Each row was made from one small tree. The marks that hang from a mark follow it in brackets, in the order of their numbers. Every link used is in the known rows. Write each row's tree.
Known rows:
K264[K543[K189] K583 K980]: [-10  -4 -13  26  30  -4   7 -11  -9   0  -4 -35  -5   7  -9  -3 -17 -13
 -20   8  -8  11  13 -25  26  12 -21   3  -9   1  13   5  15 -14   0  -2
   4  18  -1  15  10]
K264[K980]: [-15   4  -5 -10  -2   5   9   9 -10   9 -10  -8   7  -9   5   7  -3 -16
 -13  -6  12   2   3  -7   9  -6 -10  -9 -10   0  -1  -2  -1   0  -3  16
  15  16  -3   7  -3]
K189[K980[K396[K583]]]: [  8   0   5 -20  -5   5   5   2  14   0  -1  10 -11   5  10  -4  13   7
  11  27  -2  11   4   6 -17 -16  12  -5  -4   2  -2   8  -9   0   1   0
  -4   6  -6 -25 -14]
K543[K189 K396[K980]]: [-12   2  -7  16  -3  13   7   3  -9   4  10   4  -6   5 -19 -12  -8  -4
  -5 -11  10 -18  -9  -4  -9  13   2   6   7  -6  16 -12  12  19  -8  -6
   4  -6  -3  16  -2]
K189[K583[K396[K543]] K980]: [  9  -8   5  -9 -14 -18 -16  -4   6 -16   4  18  12 -20   5   8  12   0
  11 -10  -8   7   4  18  -2  -2   1   0   1   1 -15   3 -11 -17   5   1
  -7 -14   7  -2  12]
K543[K396[K583]]: [ -5  -8   5   9  -3  24  -1   5  -4  -8   0  15   0  10   0   6  -8   8
  -3   6  19  -9  -6   3  -7  -8   5  -7   2 -11   9  14   1   3  -1   7
  12  10  13  -6 -19]
K396[K980]: [ -3   9   0  -8 -10   8  13  14   4  10  -2  -1  -4  -9   6   3   5  -1
 -11 -14   7  -7   6   0  -5  -5   7   2   2  -5   9 -13  -1  10 -16   4
  11   5 -10   7 -15]
K396[K543 K583 K980]: [  9   2  11   5  -6   3   0   2  12   1  -7   9 -10  -4   8   8   1  19
 -19 -11   3 -19  -2  11 -13  -7  10  -4   2 -11  -4  -2  12  -9 -15  16
  -3  -4   3  -7 -14]
K583[K396[K543[K189] K980]]: [  4   9  -3  13   2 -23   6  -8   5  -6   9   9  -1 -11  -8   0  -3  16
  -5 -23  -7 -16 -11   7  -3  19   5   0  11  -2 -10 -11  10   0  -7  -4
   0 -19  -3   9  11]
K543[K189 K396[K583 K980]]: [ -6  -6   1  24   0  16   8   1  -1   0   4   8 -20  17 -14  -9 -15   9
  -6  -3   6 -21 -12   4 -13   3  10   9  12 -16  13  -1  12  12 -13  -3
  -2  -4   2  10  -7]
K264[K583 K980]: [-18  -3  -1   6  10  -2  16   4  -7   9 -10 -20   3 -14  10   3  -3 -13
 -21  -2   6   6  18 -17  18  -6 -12   0 -16  -5   6   4   2  -8   4  12
   9  22  -9  11  -9]
K543[K189[K583] K396]: [ -4  -6   1  12  -4  19 -14   1 -17   3  -1   0   3   9 -10  -1  -8  -6
  14  -6   7  -5 -12  -3   8   4  -6  11   9  -9   4  -1  -6  11   8  -5
  -6   1   8  13   0]
K583[K396[K543 K980]]: [  2   4  -1   0  -4 -18   9   2   6  -5   8  17   6 -18   3   9   1  14
 -13 -24  -1  -9   1  13  -6  10   8 -10   7   0  -6  -6   4   1 -14   3
   7 -17  -2   2   2]
K189[K980]: [ -1   8  -4 -18 -15   0  -1   5   0  -6   2   9   0 -10   1   1  14 -10
   2  10   4   3  10  -1  -3 -12  -4  -2 -10   1   8  -6  -5  -1   6   7
   5  15  -1  -6  -4]
K543[K396]: [-11  -1  -4   1  -6  18  -1   7 -13  -3   6  13   9   0  -6   3  -1  -5
  -1   1  20  -8   0  -5  -1   1  -1  -8   0  -3  12   3   0  11   4   9
  18   8   9   0  -9]
K980[K396[K543[K189]]]: [ 10  19   3  -5   6 -12  -3 -10   0   7  -2  -1   8   4   4   0   4  15
   5   2  -3  -8 -12  -7   1   7  -4 -11  -1  13 -15  -5   6   6  19   2
  -7  -6   7 -18   2]
K543[K189]: [ -3  14   1   2   0   6   1  -3  -8   1  -4  -5  -4   3  -2   2   1   0
   0  -4   2 -10  -8 -12  12  -1  -8   4  -1  -4   1  -7   1   8  10  -1
   5  14   3   4  -5]
K980[K396[K543]]: [ 10  14   6 -15  -1  -9  -1  -1   2   4  -2   4  14  -5  16   8  10  13
  -3   4   3  -2  -3  -2  -1   0   1 -20  -6  16 -12   1   1   3  12  12
   1  -4   6 -26  -8]
K583[K396]: [ -3   2   3  -4  -3  -1  13   3   0  -4   4   9   7  -9   6  10   0   7
  -1 -13   6   4   1   0   9   2   5  -2   5  -8  -4   2 -11   4  -1  -4
  20   7  -1   1  -9]
K189[K583 K980]: [  3  -3   6 -20 -17   7 -12  10   1  -2  -5   0   0  -9   9   1  15 -16
  15   3  -1  11  10   7   0 -15  -1  12  -7  -2   4  -5 -17  -3   6   0
  -4  10  -4   1  -3]
K189[K583]: [  2  -2  12 -12 -15  17  -6  12  -3   4 -10  -5   7  -5  18  12   5  -5
   6 -14   7   2   3   1  11 -13  -4  11  -3 -10  -2  -2 -17   4   4   3
   4  12  -2  10 -14]

Which tree is each row?
[ -5  -9  -6   2 -10   9 -16  -1 -14  -7   6   6   2   6 -16 -10   2 -16
  23   7   2   1  -4   4  -3   0  -3  13   0   0  11  -3  -4   2  10  -7
 -13  -2   6   9  10] -> K543[K189[K583 K980] K396]
[ -9  -7   5  15  -5  23   7  11   1   2   5  14 -12   9  -4  -2  -8   8
 -12  -4  14 -17  -1   8 -17  -4  16  -2   8 -16  16   5   8   7 -19   6
   8  -1   1   4 -18] -> K543[K396[K583 K980]]
[  9  -5  12  -2  -7 -10  -8  -1   0 -10  -3  12  16 -16  12  17   3  12
   6 -22   0   4  -4  14   9   0   1   1   3  -3 -20   3 -13  -6   4   3
   0 -13   6   1   4] -> K189[K583[K396[K543]]]
[ 11   6   8   9  -8  -3 -10  -1  -2   6  -8  -8  -3  -6   2   2   2   6
   0 -25  -5 -16 -10   6   1   1  -1  13   5  -6  -8 -18   6  -1  -2   2
 -19 -15  -1  11   4] -> K396[K543[K189[K583]] K980]
[  3 -11  12  -4  -9   2  12  16   7   1   1   3  -2 -10  12   6  -2   5
   1 -28  -1   4   3  15   3   1  12  15  11 -14  -3  -8 -16  10 -18 -13
   6 -12 -15  20  -5] -> K189[K583[K396[K980]]]
[ 15   4  16  -5   1   0   0  -5  12   2 -10   8   1   5  20   9   4  25
  -3   8   2  -6  -6   5  -8  -9   7 -17  -2   5 -16  12   2  -3   5  10
  -4   0  11 -29 -15] -> K980[K396[K543 K583]]
[-16  -9 -26  10  13  11  -1   5 -17  -2   6  -3  11   7 -21   0 -18 -20
 -19  10  12  11   3  -9   6  12 -10 -23  -2  13  16  15  15  -6 -11  12
  22   5  11   5   9] -> K264[K543[K396] K980]
[ -6 -12  -6  16  15 -12  21  -3  13 -11  14  -9  -7  -6   0   1  -7   7
 -19  -8 -12  10  26  -4  10  18   4   7   4  -8  20   4   3  -6 -17 -19
  17  -2 -12  14   0] -> K264[K543 K583[K396[K980]]]
[-16 -12  -3   9  17 -13  25   1  -5  -2   0  -8  10 -15  10   4  -7  -3
 -18  -8   0  13  16 -10  19   3  -5   0  -8  -8   0  10  -5 -10   0  -3
  14   9 -10  18  -4] -> K264[K583[K396] K980]
[  6  10  -2  11   2 -16  -1 -15  -3 -11   3   9   8  -5  -5   4  -4  19
  -1 -16  -5  -9 -13   0   9  12  -4  -4   6  -2 -14  -4   4  -4   9  -1
   3  -7  10  -1  10] -> K583[K396[K543[K189]]]
[ 12   3   2  -4 -13  -9 -25 -10  -3  -7  -4   2   2  -7  -1   1  14  -3
  17  -4 -10  -4  -7   5  -2  -5 -10  11  -3   1 -10  -9   0 -14  16   5
 -20  -6   8  -1  17] -> K396[K543[K189[K583 K980]]]
[  3  11  -2 -14  -1 -11   4  -4   5   5   6   0  -6   6  -5 -15  15  -2
  16  22  -7   5  -1  -7  -8  -2   1   3  -2  14  -1  -7  -3  12  11 -11
  -9   2  -8 -12   4] -> K543[K189[K980[K396]]]
[  1 -12   4 -15 -13  -6  -1   8   5 -10   4  13   4 -12   6   4  11  -4
  17  -2  -6  15   8  15   4  -8   5  11   2  -7  -5   1 -25  -4   0 -13
   0  -4  -7   7   4] -> K189[K583[K396] K980]
[  8   5   6  -5   4   1   2  -6  10   4  -1   2 -17  18   2 -12   7  10
  14  26 -11   1  -4   0 -14  -9   9   5   2   2  -5   2  -2   4   8 -11
  -9   5  -4 -18  -2] -> K543[K189[K980[K396[K583]]]]
[ 12   8   2   5  -4  -6 -18 -16   3 -11  -4  11 -13   3  -7   0   7  10
   3   9  -8 -13  -8   4 -10  -6  -2  -1  -4  -5  -7  -3  11 -19   9   9
 -13   4  15 -15   7] -> K396[K543[K189[K980]] K583]
[ -1 -13  -9  20   8  22   3   5   5  -5   8   5 -17  18 -14   1 -18   3
 -17   5   6  -5   7   6 -14   5  11  -6   9  -6  22  11  15   2 -29  -1
  12  -2  10   2  -9] -> K264[K543[K396[K583 K980]]]
[  4  -6   4  -2  -8 -10  -5  -2   0  -7   2   6  -3  -3  -5  -3   4  -3
  23  -4  -9  11  -5   9   9  -1   0  20   7  -6  -9  -4 -16  -1   6 -22
 -10  -6  -7  12  12] -> K543[K189[K583[K396] K980]]
[  4   0   5  -3  11  -6   5  -1   5  11 -13  -1   5   2  16   6  -2   9
 -12   9   3   3  -8   5  -7  -9   5 -24  -8   8 -20  14   6 -13  -2  21
  -5  -2   6 -20  -5] -> K264[K980[K396[K543 K583]]]
[ 10   3   5 -18  -5  -1  -6   1   3   7   0  -6  -6   4   4 -10  11  -6
  29  14  -8  10  -4   1  -2  -5   0  15  -2   5  -6  -6 -16   8  13 -18
 -17  -5 -10  -5   7] -> K543[K189[K583 K980[K396]]]
[ -6  -7   1  14  -6  17   0   9 -10   9   4  -2  -4   7 -13 -11  -7  -7
   8 -15   7 -12 -11   5  -3   7   3  19  10 -10  12  -8  -2  18  -8 -10
  -8 -11  -4  23   0] -> K543[K189[K583] K396[K980]]
[  5  17  -3   9  -3 -10  -2  -6  -1   6   0   0  -1  -5  -5   0   1   9
 -11 -17  -1 -23  -7   0  -6   5  -3   4   1  -1  -1 -18  17   4  -4   8
  -6  -8   2   4   3] -> K396[K543[K189] K980]
[ -7  -9  -7   4  29  -7  19  -1   3   7   2 -29   5   3   6  -2  -9 -10
 -17  18  -6  23  24 -21  14   7  -7 -11 -11  15   8  16   6  -7  -3  -3
   6  11  -8  -2   2] -> K264[K543 K583 K980[K396]]
[ -8  -4 -16  11   1  12   2   8  -3  -3  14   3   0   6 -18  -1 -11  -7
 -16   0   9  -2  11  -1  -8  15   4 -11   6   5  27   1  16   8 -20   2
  17  -5   6   6  -1] -> K264[K543[K396[K980]]]
[  4  -6  -6   2  19  -1  -2  -1  -3  13  -7 -34   2  18  -2  -6 -14 -15
   4  11 -10  24  -4 -10  14   4  -9   2   1  15  -5   8  -4   3  -5 -13
  -6  -7  -5   7  15] -> K264[K543[K189[K583]] K980[K396]]
[  2   1  -8   1  21 -15   4 -17   9  -6  13 -20 -11  11  -8 -15   6  -5
   7  33 -20  15  20 -18   5  10  -8   6  -8  14  18   2   7  -5  11 -20
  -8   7  -6  -9  12] -> K264[K543[K189[K980[K396]]] K583]
[  3  16  -9  -5  -8 -15 -17 -16  -2 -10   1   8   0  -7 -12  -3  11  -1
   5   5  -7  -9  -4  -3  -2   0 -11  -3  -7   8  -7 -12  12 -12  15  10
 -11  -1   9 -12  14] -> K396[K543[K189[K980]]]
[ -4  -4   6  -7  10   3  15   8   3  16 -12  -6  -3   8  14   1  -6   5
  -8  13   5  10  -3  -1  -4 -12   8 -12  -3   3 -13  15  -4   2  -8   9
   5   8  -6  -9 -14] -> K264[K980[K396[K583]]]
[  8  -2  11 -29 -12   2  -4  10  10   3   1   0   2  -1  13  -5  16 -10
  23  15  -4  16   6   7  -5 -11   5   6  -4   9  -3   2 -22   6   6  -8
 -13  -3 -11 -11  -5] -> K189[K583 K980[K396]]
[  6   0   3  -1   9 -13  -9  -3  -6  15 -15 -18  12   0   4  -2  -5  -4
   8  -4  -6   5 -16  -2   7   1  -8  -5  -4  13 -24   2  -3   0  10   6
 -19 -14   0  -1  13] -> K264[K980[K396[K543[K189[K583]]]]]
[ 10  12  -3 -24  -9 -21  -7  -7   9  -3   5  13  10 -11   3  -5  20   1
   7  16  -3   3   4   6 -16  -3   2 -16 -10  21  -8   1   1  -6  11  10
  -7  -7   1 -27   5] -> K189[K980[K396[K543]]]
[ -6  -6  -6  10  -3  14 -10  -8  -6 -12   6  17 -12  14 -21 -13  -4   0
   7  19   5 -10 -10   3 -13  -4   2   2   4  -6  12   6   9  -2   5  -1
  -6   6  12  -5   2] -> K543[K189[K980] K396[K583]]
[ -3  -7 -11  10  16   6 -11   0 -12   9 -13 -29   0   9  -8   3 -16 -20
  -6   0  -5  11  -3 -11  22   4 -17   7   1   4  -1   2   2  -9  -4  -5
   1   5   2  21  18] -> K264[K543[K189[K583]] K980]
